Each row was made from one small tree. The marks that hang from a mark follow it in brackets, in alphabetical order. Every link used is in the known rows. Write each row's tree.
Known rows:
togukar{raku{taku zepar}}: [-0.72 -1.86 -4.57 -1.82  0.21  1.02 -1.40  0.16  2.55 -2.14 -0.99 -0.03
 -0.18 -2.32  0.78 -0.22  1.04  0.21 -1.28  0.50 -2.15 -1.34 -0.02  0.70
 -1.04  0.44 -2.22 -1.19  0.26 -0.48  0.45 -0.62]
valuv{zepar{raku{togukar}}}: [ 1.14 -0.83  0.95 -1.42  0.54  1.29 -1.27 -1.70  1.96 -3.27 -0.96  0.60
  0.69 -0.79  0.94 -0.40 -1.67  1.06 -0.67  0.46 -1.61 -1.26 -0.08  0.53
 -3.89  0.14 -1.13 -1.97 -0.43  0.56  0.10 -0.39]
davu{valuv{zepar{raku{taku}}}}: [ 0.54 -1.20 -1.98 -1.35  1.19  1.07 -1.36 -1.39  1.45 -1.70 -0.06 -1.13
  0.96 -2.66  0.15 -0.83 -1.99 -0.80 -0.38  0.00 -2.35 -0.54 -0.08  0.66
 -1.91 -0.02  0.09 -1.12 -0.04  0.30 -0.10 -1.88]
bolis{togukar}: [-0.70  0.68  0.10 -0.62  0.69  0.84 -0.08 -0.99  0.38 -0.88  0.00  2.12
  0.00 -0.02  0.03 -0.05  0.31  0.45 -0.45  0.26 -1.13  0.55 -0.01 -0.77
 -0.67 -0.24  0.35  0.82  0.69 -0.52 -2.02  0.24]
valuv{davu zepar}: [-0.74 -1.37  0.78 -0.13  2.28  0.43  0.11 -1.70  1.33 -3.55 -0.55  1.90
  1.29 -0.25 -0.56  0.03 -1.25  1.80  0.05  1.35 -1.54 -0.79  0.53 -0.17
 -3.99 -1.35 -1.02 -0.75 -1.16  1.51 -1.41  0.81]
bolis{togukar{raku{taku}}}: [-0.92 -0.47 -3.44 -1.95  0.00  1.29 -0.68 -0.44  1.51 -0.98 -0.39  0.85
 -0.55 -0.54  0.53 -0.47  0.55  0.00 -0.93 -0.08 -1.67 -0.42  0.53 -0.55
  0.40  0.61 -0.40 -0.12  1.03 -0.64 -1.55 -0.11]
togukar{bolis raku{taku zepar}}: [-0.06 -1.94 -4.74 -2.14 -0.09  0.82 -1.80 -0.57  2.20 -1.86  0.36 -0.63
 -0.70 -2.76  0.84  0.26  1.87  0.45 -1.78  1.39 -1.25 -1.15 -0.20  0.36
 -0.78  0.13 -3.82 -1.18 -0.65 -0.82 -0.02 -0.75]
valuv{davu{zepar{raku{taku togukar}}}}: [ 0.67 -1.96 -1.35 -2.08 -0.21  0.65 -2.57 -1.44  1.97 -2.87 -2.40 -0.89
  1.39 -1.73  0.74 -0.56 -1.53  0.31 -0.80 -1.25 -2.68 -1.40  1.16  1.51
 -5.02 -0.05 -0.51 -1.58  0.39  0.39  0.60 -1.86]
togukar{raku}: [ 0.01 -0.37 -1.92 -0.52  0.70  0.71 -0.03 -0.50  0.35 -2.53 -0.29  0.55
 -0.50 -0.54  0.95 -0.18 -0.13 -0.54 -1.03  0.54 -1.01 -0.85  0.36 -0.19
  0.81  0.70 -1.51 -0.33  0.15 -0.41 -0.51  0.21]
zepar{raku{togukar{bolis}} valuv{davu}}: [ 1.65  0.17  0.41 -1.07 -0.34  1.11 -2.46 -2.84  1.11 -4.26  0.38 -0.69
  0.55 -1.64  1.06 -0.26 -1.26  0.17 -1.26  0.87 -0.62 -0.82  0.15  0.20
 -3.24  0.64 -2.74 -1.62 -1.28  0.32 -0.62 -1.53]
davu{valuv{zepar{raku}}}: [ 0.98 -0.33  0.02 -0.16  2.35  0.76 -0.62 -1.98  0.72 -3.25  0.44 -0.59
  0.82 -1.96  0.49  0.23 -2.43 -0.82 -0.32  0.64 -1.67 -0.15 -0.04  0.21
 -1.71 -0.34  0.06 -0.90 -0.35  0.15 -0.49 -1.26]
togukar{raku{taku zepar{valuv}}}: [-0.15 -1.53 -3.98 -1.46  0.16  1.44 -2.22 -0.73  3.00 -3.12 -0.27 -1.02
 -0.08 -2.84  1.18 -0.56  0.64 -0.41 -1.50  0.39 -2.01 -0.58 -0.61  1.20
 -0.61  0.97 -2.04 -1.53 -0.24 -0.14 -0.01 -1.70]
raku{taku togukar zepar{valuv{davu}}}: [ 0.14 -2.00 -1.93 -1.32 -1.15  1.00 -3.42 -0.90  3.17 -3.55 -1.60  0.63
  1.32 -2.66  0.44 -1.34 -0.33  1.89 -1.58  0.03 -2.01 -0.75 -0.73  2.49
 -5.07  0.07 -2.06 -1.61 -0.16  0.40 -0.70 -2.00]
davu{valuv zepar}: [ 0.05 -1.01 -1.35  0.30  1.62 -0.26 -1.07 -1.62 -0.92 -2.59  0.38 -0.58
  1.07 -2.28  0.25  0.36 -1.49 -1.27 -1.22 -0.26 -1.73  1.32 -0.17  1.34
 -0.10 -0.89  0.15  0.43  0.28 -1.11 -0.95 -2.08]
togukar{bolis raku{zepar}}: [ 0.49 -1.21 -2.88 -0.97  1.22  0.49 -0.96 -1.08  1.51 -3.61  1.06 -0.13
 -0.58 -2.27  1.07  0.62  1.35  0.60 -1.73  1.82 -0.28 -0.92 -0.09 -0.47
 -0.22 -0.28 -4.06 -0.95 -1.27 -0.63 -0.31 -0.05]
bolis{togukar{raku{taku zepar{valuv}}}}: [-0.68 -1.10 -3.66 -1.61  0.31  1.93 -1.98 -1.16  3.25 -3.01  0.44 -0.28
 -0.01 -2.36  1.12 -0.52  0.68 -0.16 -1.41  0.12 -1.90  0.06 -1.01  0.44
 -0.78  0.51 -0.57 -1.36  0.18 -0.04 -1.13 -1.46]
raku{taku togukar{bolis} zepar{valuv{davu}}}: [ 0.40 -2.05 -2.49 -1.43 -1.16  0.78 -3.73 -1.74  3.12 -3.38 -0.24  0.00
  0.88 -3.17  0.43 -0.72  0.49  1.84 -2.00  1.02 -1.14 -0.59 -0.59  2.00
 -4.92 -0.39 -3.67 -1.82 -0.86  0.20 -1.08 -2.03]

Write each row's tree:
[ 1.44 -0.78 -1.46 -1.95 -1.34  1.30 -3.38 -2.14  1.92 -3.09 -0.45 -1.58
  0.48 -2.51  0.91 -1.13 -0.54 -0.08 -1.29  0.24 -1.12 -1.22  0.39  1.01
 -3.45  0.92 -2.58 -1.98 -0.82  0.55 -0.70 -1.97] | zepar{raku{taku togukar{bolis}} valuv{davu}}
[ 0.25 -1.42 -4.89 -1.64  0.07  1.41 -2.56 -1.57  2.55 -3.07  1.06 -1.72
 -0.34 -3.63  1.14  0.11  1.44 -0.60 -2.12  1.21 -1.23 -0.33 -0.60  0.91
  0.14  0.48 -3.74 -1.63 -1.12 -0.30 -0.40 -1.64] | togukar{bolis raku{taku zepar{valuv}}}
[ 1.32 -1.71 -1.72 -2.36 -0.99  1.08 -2.51 -1.92  2.38 -1.73 -0.13 -0.90
  0.43 -2.07  0.55 -0.46 -0.35  0.70 -1.17  0.50 -1.45 -1.49  0.07  0.78
 -3.49  0.02 -2.55 -2.00 -0.52  0.17 -0.54 -0.71] | valuv{zepar{raku{taku togukar{bolis}}}}
[ 1.75 -1.48 -3.29 -1.73 -0.68  0.37 -3.64 -2.31  0.63 -2.33  0.31 -2.55
  0.66 -3.64  1.15 -0.34 -1.22 -1.54 -2.43 -0.44 -1.88  0.18  0.17  2.10
 -1.64 -0.29 -1.68 -1.09  0.45 -1.55 -0.22 -3.42] | davu{valuv zepar{raku{taku togukar{bolis}}}}
[ 1.36 -1.30 -2.84 -2.13 -0.94  0.88 -3.72 -2.77  1.45 -2.07  0.32 -3.22
  0.31 -3.26  1.48 -0.50  0.07 -1.72 -2.27 -0.35 -1.86  0.15 -0.18  1.85
 -2.03  0.63 -1.93 -2.10 -0.21 -0.48  0.04 -3.07] | davu{zepar{raku{taku togukar{bolis}} valuv}}
[ 1.10 -1.15  0.00 -1.46  0.31  0.64 -2.03 -1.93  0.97 -2.98 -1.06 -0.94
  0.58 -1.03  1.43 -0.11 -0.96 -0.60 -1.17 -0.94 -2.21 -0.28  0.47  1.11
 -2.89  0.25 -0.52 -1.31  0.27 -0.60  0.66 -1.68] | davu{zepar{raku{togukar}}}
[ 0.27 -0.83 -2.28 -1.39  0.85  1.18 -2.33 -2.00  1.39 -1.36 -0.86 -3.10
  0.36 -2.76  0.97 -0.50 -0.41 -2.67 -1.00 -1.23 -2.83 -0.08  0.22  1.18
 -1.09  0.96  0.70 -1.20  0.38  0.06  0.82 -2.75] | davu{zepar{raku{taku} valuv}}
[-0.83 -1.54 -1.86 -0.95  0.26  0.93 -2.49 -0.65  3.03 -2.64 -0.99  0.37
  0.84 -2.92  0.13 -0.73  0.15  0.95 -0.89  0.20 -2.18 -0.63 -0.14  1.24
 -4.06  0.07 -1.41 -1.09 -0.82  0.81 -0.63 -1.45] | raku{taku zepar{valuv{davu}}}
[-0.09 -1.22 -1.29 -1.87  0.74  1.12 -0.88 -0.81  2.47 -0.81 -1.07 -0.58
  0.35 -1.54  0.19 -0.43 -0.73 -0.04 -0.25  0.19 -2.54 -1.60  0.34  0.02
 -2.87  0.38 -0.49 -1.63  0.06  0.73  0.36 -0.55] | valuv{zepar{raku{taku}}}
[ 0.44  0.45  0.98 -0.54  1.52  1.02 -1.16 -1.56  1.20 -3.71 -0.53 -0.66
  0.48 -1.29  0.76 -0.62 -1.52 -0.88 -0.11  0.09 -1.47 -0.58  0.35 -0.61
 -2.55  0.94 -0.43 -0.85 -0.71  0.86 -0.05 -1.42] | zepar{raku valuv{davu}}
[-0.87 -1.38 -3.09 -1.31  1.20  1.70 -1.86 -1.23  3.45 -4.13  0.10  0.44
  0.60 -2.00  0.76 -0.63 -0.04  1.02 -0.94  0.36 -1.88 -0.53 -0.74  0.15
 -3.09 -0.06 -0.79 -1.58 -0.46  0.81 -1.28 -1.19] | bolis{togukar{raku{taku zepar{valuv{davu}}}}}
[ 1.18 -1.88 -2.54 -1.65 -0.40  0.53 -3.21 -1.59  0.89 -2.30 -0.99 -1.76
  1.32 -3.22  1.29 -0.99 -2.12 -1.31 -1.42 -1.45 -2.73  0.11  0.06  2.35
 -2.23  0.23  0.29 -0.93  0.97 -1.27  0.40 -3.38] | davu{valuv zepar{raku{taku togukar}}}
[ 0.29  0.56 -1.75 -1.52  0.03  1.35 -2.30 -0.96  1.59 -0.39 -0.72 -1.73
 -0.20 -2.34  0.81 -1.09 -0.12 -1.95 -0.82 -0.52 -2.18 -0.69  0.20  0.46
 -0.91  1.70 -0.32 -0.80  0.52  0.05  0.24 -2.06] | zepar{raku{taku} valuv}
[-0.87 -1.50 -3.60 -1.93  0.28  1.43 -1.14 -0.32  3.02 -2.04 -0.29  0.93
 -0.16 -1.61  0.73  0.03  1.12  0.93 -0.96  0.19 -1.86 -0.58 -0.38 -0.01
 -1.39  0.31 -0.78 -0.95  0.77 -0.61 -0.82 -0.37] | bolis{togukar{raku{taku zepar}}}
[ 0.03 -1.95 -4.13 -1.13  0.36  0.81 -2.30 -1.91  2.88 -4.65  0.57 -1.13
  0.16 -3.27  0.80 -0.02  0.53  0.33 -1.95  1.48 -1.06 -1.08 -0.40  0.39
 -2.10 -0.11 -3.70 -1.68 -1.77  0.36 -0.89 -1.41] | togukar{bolis raku{taku zepar{valuv{davu}}}}
[ 0.05 -0.15 -1.21 -1.38  0.67  1.38 -2.03 -1.31  2.14 -2.26 -1.20 -1.20
  0.48 -2.12  0.46 -1.14 -1.03 -1.09 -0.10 -0.20 -2.38 -1.16  0.55  0.20
 -2.69  1.28 -0.19 -0.98 -0.40  0.95  0.24 -1.87] | zepar{raku{taku} valuv{davu}}
[ 1.63 -0.90  0.42 -1.41  0.21  0.81 -1.60 -2.37  1.29 -3.08  0.34 -0.28
  0.35 -1.34  0.73 -0.21 -0.70  0.84 -1.27  1.32 -0.87 -0.91 -0.03 -0.11
 -3.17 -0.19 -2.70 -1.90 -0.80  0.20 -0.46 -0.27] | valuv{zepar{raku{togukar{bolis}}}}
[ 1.55 -0.06 -2.11 -2.19 -1.75  1.31 -3.59 -1.99  1.87 -1.38 -0.22 -2.20
 -0.02 -2.91  1.32 -0.82  0.37 -0.94 -1.91 -0.18 -1.38 -0.58 -0.21  1.36
 -1.53  1.39 -2.62 -1.40 -0.06 -0.37 -0.18 -2.08] | zepar{raku{taku togukar{bolis}} valuv}
[ 1.15 -0.69 -2.29 -2.43 -2.06  0.93 -2.71 -0.99  1.67 -0.50 -0.85 -1.02
 -0.26 -2.06  0.79 -0.69  0.28 -0.09 -1.35  0.07 -1.21 -1.36  0.58  0.77
 -2.28  1.06 -2.76 -1.17  0.48 -0.76  0.16 -1.32] | zepar{raku{taku togukar{bolis}}}
[ 1.65 -1.10 -0.66 -1.36  0.08  0.37 -2.24 -2.42  0.48 -2.92  0.23 -1.56
  0.38 -1.69  1.52  0.64 -0.22 -0.66 -1.69  0.27 -1.15 -0.38  0.37  0.49
 -2.06 -0.24 -2.14 -1.44 -0.40 -1.03  0.16 -1.39] | davu{zepar{raku{togukar{bolis}}}}
[ 0.95 -1.13 -2.12 -1.76 -0.49  1.33 -3.45 -1.81  1.87 -2.09 -1.41 -2.57
  0.72 -2.73  1.47 -0.78 -0.90 -1.44 -1.48 -1.53 -2.83 -0.09 -0.03  2.33
 -2.38  0.86  0.04 -1.80  0.56 -0.27  0.39 -3.48] | davu{zepar{raku{taku togukar} valuv}}
[ 0.10 -0.85 -2.20 -0.65  1.46  1.32 -1.43 -0.96  1.69 -4.56  0.62 -0.18
 -0.15 -2.18  1.50 -0.19  0.17 -0.41 -1.30  0.74 -1.23 -0.05 -0.80  0.43
 -0.28  0.74 -2.07 -1.45 -0.94 -0.23 -0.02 -1.33] | togukar{raku{zepar{valuv}}}
[ 0.43 -1.01 -2.32 -0.47  1.71  0.86 -1.67 -2.42  1.76 -5.88  1.46 -0.64
  0.19 -2.39  1.08  0.48  0.15  0.56 -1.53  2.12 -0.35 -0.45 -0.42 -0.30
 -1.74 -0.36 -4.18 -1.69 -2.10  0.44 -0.83 -0.72] | togukar{bolis raku{zepar{valuv{davu}}}}
[-0.27 -0.90 -0.12  0.02  1.51  0.71 -1.61 -1.43  2.18 -4.52 -0.35  0.53
  0.96 -2.16  0.52 -0.49 -0.30  1.19 -0.62  0.78 -1.49 -0.18 -0.54  0.79
 -3.75 -0.13 -1.50 -1.01 -0.99  0.66 -0.62 -1.29] | raku{zepar{valuv{davu}}}
[ 1.25 -0.75 -0.95 -0.72 -0.81  0.99 -3.04 -2.00  1.80 -3.35  1.00 -0.20
  0.34 -2.66  1.13 -0.07  1.12  1.07 -2.30  1.41 -0.61  0.59 -1.27  1.36
 -2.35  0.03 -3.91 -1.33 -1.03 -0.88 -0.97 -1.50] | raku{togukar{bolis} zepar{valuv}}
[-0.05 -2.17 -2.70 -2.14 -1.76  0.67 -2.97  0.23  2.82 -0.90 -1.92  1.29
  0.49 -2.11  0.47 -1.17  0.66  1.86 -1.44 -0.12 -2.12 -0.72 -0.34  2.28
 -3.83  0.26 -2.16 -1.04  0.56 -0.89 -0.01 -1.10] | raku{taku togukar zepar}
